Known rows, with every step that occurs:
madi-lafa-mosal: -.14 .34 .10 -.06 .06 .09 -.08 .52 .09 .04 .47 -.40 .01 -.26 -.10 -.15 -.34
madi-lafa: -.06 .21 -.08 -.02 .20 -.05 -.40 .36 .21 -.15 .35 -.51 -.08 -.16 -.18 -.15 -.28
bizuzi-zekalu-madi-lafa-veli: -.08 .13 -.18 -.17 .05 -.01 -.15 .35 -.19 -.17 .18 -.68 -.25 -.29 .06 -.23 -.39
mosal-zekalu-bizuzi: -.05 .00 .09 -.33 .09 -.10 -.35 .73 -.23 -.37 -.01 -.36 -.10 -.38 .01 .04 -.37
lafa-mosal-zekalu-madi: .12 -.21 .15 -.11 -.10 .03 .02 .66 -.48 -.22 .15 -.35 -.03 -.49 -.15 -.07 -.21
zekalu-tibok-lafa-mosal: -.34 .11 .27 -.12 -.04 -.03 -.15 .71 -.39 -.19 .27 -.29 .04 -.29 -.21 -.09 -.56
tibok-lafa-veli: -.19 .01 .02 -.33 -.08 -.06 -.28 .28 -.35 -.40 .06 -.55 -.11 -.25 -.08 -.11 -.52
lafa-bizuzi: -.13 .07 -.27 -.18 -.03 -.05 .06 .12 .07 -.14 .06 -.54 .07 -.16 -.17 .06 -.25
mosal-zekalu-madi-lafa-bizuzi: -.06 -.04 -.21 .11 .00 .02 .09 .16 .04 -.08 .03 -.55 -.11 -.25 .02 -.07 -.20
mosal-zekalu: .05 .11 .24 -.16 -.07 -.08 -.23 .49 -.28 -.17 .05 -.43 -.04 -.34 -.08 .03 -.22
mosal-lafa-veli: .01 .15 -.09 -.36 .02 .07 -.21 .48 -.11 -.14 .11 -.56 -.14 -.05 .06 -.16 -.53
mosal-lafa-bizuzi: -.10 .09 -.22 -.14 .03 .02 .07 .30 .15 -.05 .06 -.46 .06 .01 -.10 -.02 -.42
tibok-lafa: -.26 -.03 .17 -.20 .00 -.20 -.38 .39 -.26 -.52 .22 -.33 .11 -.21 -.45 -.05 -.51
bizuzi-lafa-mosal-zekalu-madi: .11 -.08 .21 -.05 -.11 .03 -.06 .56 -.47 -.22 .17 -.35 -.04 -.52 -.08 -.13 -.25
madi-lafa-mosal-zekalu-bizuzi: -.10 .10 .16 -.21 .10 .00 -.25 .78 -.18 -.20 .08 -.33 -.13 -.41 .14 -.05 -.40
tibok-lafa-mosal-zekalu: -.14 .15 .46 -.06 -.16 -.01 -.06 .59 -.45 -.13 .11 -.31 .01 -.41 -.03 -.05 -.38
mosal-lafa: .03 .17 .03 -.26 .15 -.01 -.28 .68 .07 -.14 .28 -.34 .08 .06 -.25 -.10 -.52
zekalu-veli: -.18 -.33 .05 -.29 -.07 -.06 -.10 .49 -.20 -.16 .22 -.53 .19 -.19 -.58 -.02 -.13
lafa-bizuzi-zekalu-veli: -.47 -.05 -.02 -.22 -.11 -.17 .24 .43 -.29 -.01 .16 -.62 .22 -.21 -.53 -.02 -.25

Rows:
-.27 -.32 .40 -.11 -.22 .00 .07 .60 -.52 -.05 .08 -.44 .13 -.34 -.35 -.07 -.20 | tibok-lafa-mosal-zekalu-veli
-.06 .35 .19 -.15 .08 -.10 -.62 .35 -.11 -.34 .13 -.38 -.04 -.40 .10 -.17 -.47 | mosal-zekalu-bizuzi-lafa
-.29 -.10 .33 -.03 -.02 -.20 -.47 .65 -.56 -.44 -.03 -.34 -.08 -.27 -.21 -.05 -.56 | mosal-zekalu-tibok-lafa
-.13 .20 .28 .01 -.03 -.03 -.36 .78 -.45 -.04 .00 -.41 -.17 -.36 .13 -.07 -.41 | bizuzi-lafa-mosal-zekalu-tibok
-.04 .26 .34 .02 -.07 .06 -.08 .57 -.21 .04 .18 -.39 -.08 -.39 .10 -.09 -.25 | madi-lafa-mosal-zekalu
-.30 -.03 -.11 -.09 -.07 -.12 .00 .09 -.10 -.31 .02 -.45 .08 -.17 -.23 .02 -.41 | tibok-lafa-bizuzi
.09 -.06 .02 .10 .11 -.01 -.26 .46 -.08 -.18 .24 -.48 -.17 -.33 -.09 -.18 -.19 | mosal-zekalu-madi-lafa
-.37 .30 -.11 -.14 .07 -.24 -.12 .69 -.33 -.09 .03 -.55 -.09 -.22 -.14 .02 -.51 | lafa-bizuzi-zekalu-tibok
-.11 .07 .25 -.06 -.03 -.03 -.26 .89 -.47 -.04 -.02 -.41 -.18 -.34 .05 .00 -.37 | lafa-mosal-zekalu-tibok
-.18 .42 .18 -.21 .03 .04 -.27 .50 -.05 -.11 .39 -.31 .08 -.38 .02 -.17 -.51 | zekalu-bizuzi-lafa-mosal
-.32 -.10 .18 -.12 .04 -.21 -.50 .62 -.44 -.48 .07 -.35 -.02 -.19 -.34 -.05 -.58 | zekalu-tibok-lafa
-.47 .11 .21 -.12 .04 -.31 -.40 .67 -.52 -.42 .12 -.38 -.01 -.23 -.37 -.07 -.68 | bizuzi-zekalu-tibok-lafa
-.40 .52 -.15 -.24 .01 -.28 .19 .33 -.14 -.07 .21 -.57 .12 -.24 -.27 .02 -.44 | lafa-bizuzi-zekalu
-.08 .28 -.08 -.35 .02 -.01 -.47 .23 -.15 -.31 .09 -.59 -.19 -.31 .22 -.20 -.52 | zekalu-bizuzi-lafa-veli
-.51 .45 -.04 -.18 -.02 -.32 .14 .31 -.26 -.19 .18 -.52 .13 -.24 -.32 -.02 -.56 | tibok-lafa-bizuzi-zekalu
-.20 -.14 .37 -.09 -.21 .04 -.01 .52 -.40 .03 .13 -.47 .12 -.36 -.26 -.11 -.16 | bizuzi-lafa-mosal-zekalu-veli
-.37 .53 -.11 -.20 .05 -.23 .20 .45 -.10 .00 .21 -.52 .12 -.11 -.22 -.05 -.56 | mosal-lafa-bizuzi-zekalu
.05 -.05 -.13 .01 .17 -.01 -.29 .44 .05 -.23 .34 -.49 -.11 -.25 -.22 -.18 -.24 | zekalu-madi-lafa
-.32 -.08 -.01 .02 -.09 -.12 -.05 .28 -.30 -.25 -.15 -.46 -.05 -.21 -.07 .02 -.44 | mosal-zekalu-tibok-lafa-bizuzi
-.04 .37 .42 -.03 -.13 .04 -.17 .46 -.29 -.01 .16 -.36 .00 -.45 .10 -.11 -.33 | bizuzi-lafa-mosal-zekalu
-.47 -.02 -.02 -.13 -.06 -.15 .21 .40 -.20 .03 .19 -.64 .15 -.20 -.46 -.08 -.25 | madi-lafa-bizuzi-zekalu-veli
-.08 -.04 -.33 .05 .05 .01 .07 .13 .13 -.11 .10 -.57 -.07 -.20 -.08 -.07 -.23 | zekalu-madi-lafa-bizuzi
